Each row was made from one small tree. The marks that hang from a mark follow it in brackets, in alphabetical order. Every link used is in the known rows. Write each row's tree.
Known rows:
T(L R(J(S(F)) P)): [ 0.09 -0.47 -0.57  0.71  0.54 -1.56  0.64  0.22  0.59 -0.49  0.70 -0.39
 -1.30  1.30  1.12  0.93  0.35  0.40  1.92  0.90  0.31  0.16  1.51  0.28
  1.23]
W(A U): [ 1.19 -0.24  0.98  0.09 -0.89  0.85 -0.14  0.13  1.62 -0.69 -0.01 -0.11
 -0.29  0.17 -0.13 -0.45  0.23 -0.43 -0.85  0.70  0.89 -2.91  0.26  0.28
  0.21]
A(W(U(R(J T(L))))): [-1.15  0.10  1.69  0.19 -1.53  0.88  0.18 -0.51  2.04 -1.16  0.58  0.18
 -2.05  1.15  0.20  0.38  0.28 -0.54  0.36  0.10 -0.82 -0.90  0.95  0.38
  1.10]
W(U): [ 0.51  0.21  0.82 -0.17 -0.62  0.10 -0.25  0.09  0.43 -0.32 -0.18  0.19
 -0.27 -0.07 -0.10 -0.38  0.10 -0.30 -0.20  0.17  0.31 -1.80  0.28  0.16
  0.05]
F(T(R)): [ 0.92 -0.71  1.31  0.25  0.06  0.69  0.99  0.06 -0.80  1.34  0.32  0.37
  0.00  0.83  0.01  0.33  0.04 -0.09  2.71  0.34  0.27  0.96  1.66  0.04
  1.04]
U(R W): [ 0.88  0.39 -0.35 -0.43 -1.04 -1.05 -0.58 -0.19  4.03  0.22 -0.03 -0.30
 -0.39 -0.73 -0.42 -0.14 -0.02 -0.68 -1.53  0.08  0.32 -1.32  0.01  0.21
  0.70]
L(T(R(J U(W(A))))): [ 0.76 -0.87 -0.81  0.52 -1.52  1.25 -0.19 -0.31  3.38  0.52 -0.50  0.42
 -0.17  0.73  0.36  0.37  0.31  0.01 -2.47  0.59  0.84 -1.31  2.12  0.17
  1.51]
A(W(U(R(J)))): [-0.91  0.19  1.17  0.09 -1.50  0.66 -0.31 -0.46  1.97 -0.86 -0.17  0.05
 -1.63  0.23  0.06 -0.05  0.02 -0.68 -1.32  0.49  0.01 -1.50  0.33  0.30
  0.87]
T(L R(J P U(W))): [ 0.27 -0.56 -1.48  0.26 -0.66 -0.67 -0.35 -0.10  3.80  1.00  0.22 -0.19
 -1.64  1.44  0.75  0.68  0.43  0.63  0.05  0.26 -0.49 -1.24  1.86  0.30
  2.30]
J(S(F(T(L R(P))))): [ 0.70 -0.42  1.38  0.36  1.44 -1.65  1.46  0.54 -0.35  0.63  0.82 -0.35
 -0.80  0.43  0.64  0.37  0.41  0.24  3.23  0.85  0.62  2.12  1.92  0.22
  0.08]
W(A U(R(P))): [ 1.48 -0.06  0.08  0.00 -0.35  0.77 -0.66 -0.04  4.93 -0.33 -0.08 -0.49
 -1.37  0.63 -0.03 -0.16  0.34 -0.49 -1.27  0.17  0.72 -4.32  0.33  0.50
  1.24]
R(J U): [-0.64  0.16 -0.62 -0.04 -0.57  0.07 -0.69 -0.35  1.97  0.70 -0.62  0.48
 -1.16  0.82  0.78  0.64  0.10  0.60 -0.92 -0.07 -0.85 -0.89  0.82 -0.08
  0.20]
U(R(T) W): [ 0.57  0.57 -0.23 -0.28 -1.13 -1.04 -0.71 -0.77  4.25  0.47  0.44 -0.04
 -0.44  0.07 -0.30  0.19  0.06 -0.49 -0.40 -0.70 -0.04 -0.99  0.53  0.26
  1.22]
P(R(J T(L) U)): [-0.29  0.25 -0.16  0.38 -1.17  0.31  0.31 -0.26  2.49  0.66  0.34  0.79
 -2.24  2.05  0.65  2.30  0.34  1.06  1.82 -0.12 -1.60 -1.13  1.73  0.45
  0.58]
P(R(J(S) T)): [-0.42  0.76 -0.21  0.91 -0.99 -0.26 -0.10 -0.94  0.33  0.23  0.49  0.59
 -1.23  0.99  0.81  2.30 -0.04  0.40  1.07  0.16 -0.24 -0.27  1.11  0.24
  0.59]
L(T(R(J P U(W)))): [ 0.16 -0.63 -1.83  0.45 -0.73  0.60 -0.79 -0.65  3.76  1.57 -0.50  0.29
 -0.64  1.02  0.63  0.36  0.34  0.43 -2.12 -0.39  0.38 -0.76  2.39  0.20
  2.24]
A(W(U(R(J T)))): [-1.14  0.35  1.32  0.23 -1.60  0.62 -0.45 -0.98  2.18 -0.60  0.21  0.22
 -1.69  0.90  0.16  0.23  0.08 -0.54 -0.36 -0.15 -0.31 -1.31  0.74  0.33
  1.31]
J(S(F(T(R(P))))): [ 0.70 -0.24  0.97  0.40  1.40 -1.90  0.93  0.10 -0.05  1.17  0.38 -0.32
 -0.43  0.22  0.53  0.19  0.20  0.21  2.54  0.61  1.13  1.65  1.74  0.14
  0.30]
L(T(R(P))): [ 0.43 -0.89 -1.10  0.64  0.49  1.21  0.16 -0.20  0.79  0.50 -0.07  0.08
  0.10  0.88  0.25  0.21  0.23  0.12 -0.55 -0.30  0.74 -0.01  1.58  0.22
  1.78]
A(W(U(R))): [-0.51  0.18  1.61 -0.04 -0.78  0.32  0.08 -0.13  1.35 -0.98 -0.14 -0.26
 -1.30 -0.41 -0.39 -0.41  0.05 -0.73 -1.08  0.62  0.35 -1.37  0.07  0.32
  0.53]
F(S T(L R(J))): [ 0.97 -0.97  2.30  0.44 -0.47  2.18  1.91  0.01 -1.43  1.35  0.76  1.21
 -0.92  1.58  1.17  1.26  0.30  0.06  4.03  0.99 -1.29  2.09  2.25 -0.10
  0.65]
T(L R(J(S) P)): [-0.19 -0.46 -0.79  0.92  0.41 -0.09  0.33  0.00 -0.12 -0.62  0.70 -0.35
 -1.32  1.05  1.23  1.24  0.27  0.20  1.21  0.77  0.02  0.18  1.32  0.11
  1.61]
S(J): [-0.36 -0.23 -0.41 -0.56 -0.49  1.94  0.30  0.02  1.08  0.12  0.09 -0.72
 -0.45  0.16 -0.11  0.29 -0.20 -0.07 -0.73 -0.50  0.28  0.03 -0.06  0.16
 -0.64]
F(S T(R)): [ 1.49 -0.72  2.28  0.35  0.29  1.65  1.69 -0.14 -1.84  1.88  0.37  0.99
 -0.12  0.60  0.53  0.71  0.08 -0.05  3.30  0.92 -0.36  1.74  1.66 -0.17
  0.52]
T(L R(J(S))): [-0.03 -0.37  0.17  0.80 -0.14 -0.03  0.79  0.29 -1.65 -1.49  0.59  0.09
 -0.84  0.57  0.99  1.22  0.12 -0.10  1.32  1.46  0.05  0.40  1.07 -0.01
  0.71]
A(W(U(R(J(S) P)))): [-1.26  0.48  0.77  0.48 -0.44  0.04 -0.72 -0.69  2.26 -0.76 -0.04 -0.35
 -2.02 -0.15  0.59  0.11  0.08 -0.54 -1.73  0.45  0.40 -0.96  0.51  0.24
  1.10]
J(S(F)): [ 0.11  0.40  0.68  0.08  0.84 -2.38  0.59  0.32 -0.59 -0.61  0.06 -0.30
 -0.03 -0.83  0.30 -0.06  0.03  0.06  0.40  0.88  0.97  1.01  0.13  0.03
 -1.29]
F(S T(L)): [ 0.79 -0.59  2.89  0.00  0.29  2.01  1.91  0.29 -1.37  1.48  0.74  0.86
 -0.67  0.42  0.73  0.56  0.38  0.05  3.58  0.56 -1.53  2.93  1.51 -0.16
 -0.92]
S(F(T(L)) J): [ 0.18 -0.76  1.51 -0.99 -0.26  0.98  1.87  0.75  1.54  1.13  0.71 -0.56
 -0.92  0.91 -0.08  0.08  0.24  0.17  2.85 -0.32 -0.15  1.96  1.52  0.44
 -1.52]

Write each row's tree:
[ 0.26 -0.05  2.29 -0.02  0.89 -1.44  1.50  0.71 -0.83  0.15  0.66 -0.06
 -0.50 -0.31  0.49  0.15  0.35  0.01  2.85  0.91  0.23  2.74  1.40  0.07
 -1.59] | J(S(F(T(L))))
[ 0.80 -0.59 -0.49  0.19 -0.51  0.31  0.13  0.02  1.58  0.68 -0.53  0.30
  0.21 -0.13 -0.09 -0.07  0.21  0.06 -1.75  0.39  0.77 -0.33  1.82  0.13
  0.99] | L(T(R(U(W))))
[ 0.18 -0.15 -1.11  0.73  0.49 -1.77 -0.07 -0.42  0.87  0.22  0.18 -0.25
 -0.82  1.07  0.99  0.72  0.07  0.36  0.75  0.60  0.99 -0.38  1.18  0.18
  1.56] | T(R(J(S(F)) P))
[ 0.17  0.14 -1.59  0.59 -0.11 -1.45 -1.03 -0.70  2.86  1.11 -0.26 -0.27
 -1.19  0.35  0.97  0.74  0.14  0.42 -1.42  0.57  0.65 -0.99  1.50  0.01
  2.00] | T(R(J(S) P U(W)))
[ 0.64 -0.04 -0.16  0.11 -2.20  0.19 -0.50 -0.69  6.05 -0.27  0.93 -0.03
 -1.30  1.25  0.32  0.78  0.36 -0.52 -0.37 -0.17 -0.46 -1.69  1.15  0.40
  1.56] | U(R(J T(L)) W(A))
[ 0.43 -0.50 -0.45  0.12 -1.24 -0.50  0.16  0.22  2.26  0.15  0.09  0.14
 -1.22  0.91  0.51  0.72  0.29  0.28  0.16  0.92 -0.44 -1.00  1.61  0.16
  1.45] | T(L R(J U(W)))
[ 0.19 -0.55  1.22 -0.96 -0.23  0.73  1.29  0.26  2.02  1.73  0.30 -0.47
 -0.62  0.72 -0.23 -0.07  0.02  0.16  1.99 -0.58  0.42  1.51  1.28  0.36
 -1.28] | S(F(T) J)
[ 0.99 -0.22 -0.42 -0.03 -0.46 -1.15 -0.10  0.14  1.70  0.71 -0.37 -0.09
 -0.25 -0.15 -0.20  0.02  0.06  0.19 -0.60  0.78  0.58 -1.41  0.92  0.10
  1.26] | T(R(U(W)))
[ 1.44  0.03 -0.26 -0.18 -1.32 -0.38 -0.46 -0.18  5.09 -0.07  0.11 -0.48
 -0.46 -0.54 -0.44 -0.22  0.09 -0.78 -2.18  0.53  0.84 -2.23  0.01  0.33
  0.82] | U(R W(A))
[ 0.00  0.36 -0.80  0.24 -1.12 -0.05 -0.17 -0.20  2.46  1.05 -0.55  0.66
 -1.74  1.03  0.45  1.82  0.06  0.83 -0.28  0.45 -0.66 -2.05  1.00  0.34
  0.35] | P(R(J U))
[ 1.47 -0.85  0.36  0.19 -0.01  0.28  0.08 -0.25  3.96  2.72  0.15 -0.20
 -0.80  0.91  0.11  0.03  0.40  0.33  0.82  0.18  0.65 -0.52  2.37  0.21
  1.98] | F(T(R(P U(W(A)))))
[-0.99  0.13 -1.59  0.50 -0.39  0.24 -1.28 -1.52  3.02  1.40  0.60  0.21
 -1.10  2.45  0.99  0.91  0.23  0.64  0.71 -1.78 -0.89 -0.10  1.24  0.12
  2.08] | R(J P T)
[-0.47  0.25 -0.86  0.09  0.98 -0.40 -0.98 -0.76  3.16  1.73  0.08 -0.10
 -1.34  1.55  0.52  0.49  0.39  1.07  0.55 -1.50 -0.88 -0.53  1.20  0.09
  1.18] | R(P T U)
[ 0.07 -0.80 -0.66  0.66 -0.85  1.62  0.23 -0.34  0.00 -0.10 -0.20  0.66
  0.15  1.10  0.49  0.66  0.11 -0.11 -0.72  0.12  0.43 -0.04  1.73  0.08
  1.39] | L(T(R(J)))
[ 0.80 -0.59 -0.90  0.09  0.21 -0.88  0.09  0.37  3.09  0.84  0.28 -0.57
 -1.25  0.64  0.20  0.23  0.47  0.55  0.39  0.43 -0.10 -0.99  1.45  0.31
  1.79] | T(L R(P U(W)))
[ 0.06 -0.68 -0.69  0.49 -0.52  1.34  0.11 -0.14  0.92  0.30 -0.67  0.75
 -0.40  1.09  0.64  0.73  0.21  0.28 -1.18  0.23  0.11 -0.50  2.02  0.05
  1.13] | L(T(R(J U)))
[ 0.69 -0.12 -1.29 -0.06 -0.10 -0.62 -1.15 -0.36  5.87  1.81 -0.22 -0.71
 -0.96  0.15  0.08 -0.39  0.42  0.52 -2.32 -0.20  0.47 -1.72  0.83  0.21
  1.19] | R(P U(W(A)))
[ 0.66  0.48  0.06 -0.10 -0.23  0.01 -0.96 -0.57  3.77  0.24  0.22 -0.02
 -1.42  1.13  0.12  0.22  0.26 -0.20  0.34 -1.07 -0.22 -2.95  0.77  0.43
  1.60] | W(U(R(P T)))
[ 0.27  0.17  1.87  0.02  0.88 -1.73  1.03  0.30 -0.66  0.68  0.31  0.04
 -0.10 -0.49  0.38 -0.01  0.14 -0.02  1.94  0.64  0.68  2.41  1.18 -0.02
 -1.31] | J(S(F(T)))
[-0.12  0.59 -0.37  0.74 -0.91 -0.30  0.02 -0.29  0.14 -0.04  0.03  0.38
 -1.15  0.10  0.72  1.94 -0.12  0.20 -0.12  0.95  0.18 -0.55  0.66  0.22
  0.08] | P(R(J(S)))
[ 0.81 -0.42  2.16  0.28  0.96 -1.60  1.92  0.81 -1.70 -0.04  0.71 -0.11
 -0.40  0.00  0.43  0.36  0.28 -0.02  3.38  1.38  0.66  2.21  1.75  0.13
 -0.63] | J(S(F(T(L R))))
[ 0.55  0.27  0.41 -0.11 -0.13  0.26 -0.37 -0.16  3.49 -0.29  0.59 -0.14
 -1.80  1.32  0.22  0.36  0.46 -0.18  1.10 -0.84 -0.70 -2.53  0.94  0.49
  1.33] | W(U(R(P T(L))))
[-0.38  0.49  0.20  0.88 -0.92  0.03  0.49 -0.38  0.15 -0.34  0.90  0.52
 -1.62  1.17  0.93  2.44  0.18  0.41  2.02  0.42 -0.77  0.31  1.33  0.32
  0.35] | P(R(J(S) T(L)))
[ 0.29 -0.02 -0.78 -0.01 -1.71 -0.24 -1.08 -0.55  5.10  0.98 -0.40  0.10
 -0.92  0.52  0.46  0.19  0.23  0.24 -2.54  0.35  0.05 -1.79  0.98  0.06
  0.71] | R(J U(W(A)))
[ 1.64 -0.03  1.00 -0.12 -0.95  0.79 -0.16  0.27  3.51 -1.10 -0.15 -0.14
 -0.96  0.17 -0.22 -0.17  0.19 -0.80 -1.15  0.75  0.78 -4.06  0.13  0.40
  0.45] | W(A U(R))
[ 1.06 -0.71  1.77  0.49 -0.45  1.90  1.21 -0.54 -1.17  1.99  0.27  1.25
 -0.44  1.40  1.01  1.15  0.06  0.01  3.01  0.73 -0.66  1.59  2.01 -0.21
  0.89] | F(S T(R(J)))
[ 0.01 -0.09 -0.25  0.82 -0.20 -0.31  0.08 -0.29 -1.52 -0.75  0.06  0.12
 -0.37  0.41  0.84  1.08 -0.15 -0.15  0.16  1.09  0.70 -0.16  0.86 -0.10
  1.05] | T(R(J(S)))
[-0.48  0.52  0.49  0.41 -0.36 -0.18 -0.03 -0.38  1.64 -1.23  0.74  0.15
 -1.63  0.90  1.08  1.56  0.20 -0.30  1.01 -0.03 -0.97  0.07  0.87  0.08
  0.31] | U(R(J(S) T(L)))
[ 0.03  0.39 -0.49  0.19 -2.01 -0.44 -0.14 -0.50  3.98  1.25  0.44  0.61
 -1.97  1.42  0.41  1.93  0.37  0.85  0.93 -0.10 -1.25 -1.19  1.86  0.49
  0.94] | P(R(J T(L) U(W)))
[ 0.21 -0.49 -0.13  0.73 -0.18 -0.29  0.63 -0.08 -0.47 -0.53 -0.18  0.51
  0.16  0.51  0.75  0.59  0.15 -0.07 -0.39  0.76  1.14  0.75  1.82  0.13
  0.45] | L(T(R(J(S(F)))))
[-0.78  0.17 -1.34  0.06 -0.89 -0.64 -1.30 -1.06  5.69  1.90  0.58  0.01
 -1.99  1.98  1.00  0.74  0.62  0.95  0.10 -1.41 -1.54 -0.31  1.99  0.22
  1.80] | R(J P T(L) U(W))
[ 0.13  0.33 -0.86  0.10  0.50 -0.17 -0.75 -0.76  3.82  0.68  0.44 -0.21
 -1.26  1.38  0.24  0.68  0.19  0.09  0.71 -1.34 -0.54 -1.23  0.59  0.29
  1.70] | U(R(P T))
[-0.43  0.34 -1.40  0.26 -0.34  0.16 -1.20 -1.23  4.59  0.82  0.36  0.08
 -1.70  2.12  0.79  1.15  0.15  0.17  0.31 -1.55 -0.93 -1.42  0.93  0.25
  2.13] | U(R(J P T))
[ 0.70 -0.80  1.48 -0.15 -0.16 -1.01  1.51  0.64  1.32  1.26  0.27  0.49
 -1.32  1.78  0.49  0.56  0.46  0.63  3.59  0.63 -0.52  0.73  2.62  0.30
  0.23] | S(F(T(L R(J U))))
[-0.93  0.23 -0.44  0.57  0.41 -1.63 -0.15 -0.65  2.09  0.20  1.13 -0.16
 -1.55  1.83  1.40  1.06  0.52  0.70  2.16 -0.72 -0.64  1.25  1.61  0.22
  0.66] | R(J(S(F)) P T(L))
[-1.05  0.28 -1.51  0.30 -0.01 -0.01 -1.46 -1.28  4.07  1.92  0.00  0.29
 -1.79  2.43  1.14  1.00  0.36  1.15  0.12 -1.67 -1.31 -0.83  1.59  0.08
  1.73] | R(J P T U)
[-0.27  0.39 -0.38  0.10 -1.01  0.15 -0.68 -0.94  3.01 -0.01  0.25  0.49
 -1.20  1.67  0.57  1.18  0.04 -0.16  0.43 -0.90 -0.89 -1.27  0.70  0.15
  1.23] | U(R(J T))
[ 0.64  0.20 -0.48  0.14 -2.27 -0.08 -1.04 -1.22  6.34  0.27  0.53  0.04
 -0.90  1.18  0.22  0.66  0.15 -0.52 -1.26 -0.41  0.10 -2.14  0.83  0.31
  1.77] | U(R(J T) W(A))
[ 0.31  0.37 -0.58 -0.11 -0.85  0.23 -1.27 -0.48  4.24  0.17 -0.26  0.05
 -1.73  1.08  0.53  0.32  0.17 -0.28 -0.93 -0.52 -0.19 -3.44  0.68  0.37
  1.51] | W(U(R(J P)))
[-0.96  0.64 -0.89  0.37  0.78 -2.20 -0.99 -1.01  3.46  1.35  0.11  0.05
 -1.81  1.66  1.45  0.99  0.42  1.16  0.55 -0.89 -0.46  0.15  1.74  0.08
  0.56] | R(J(S(F)) P T U)
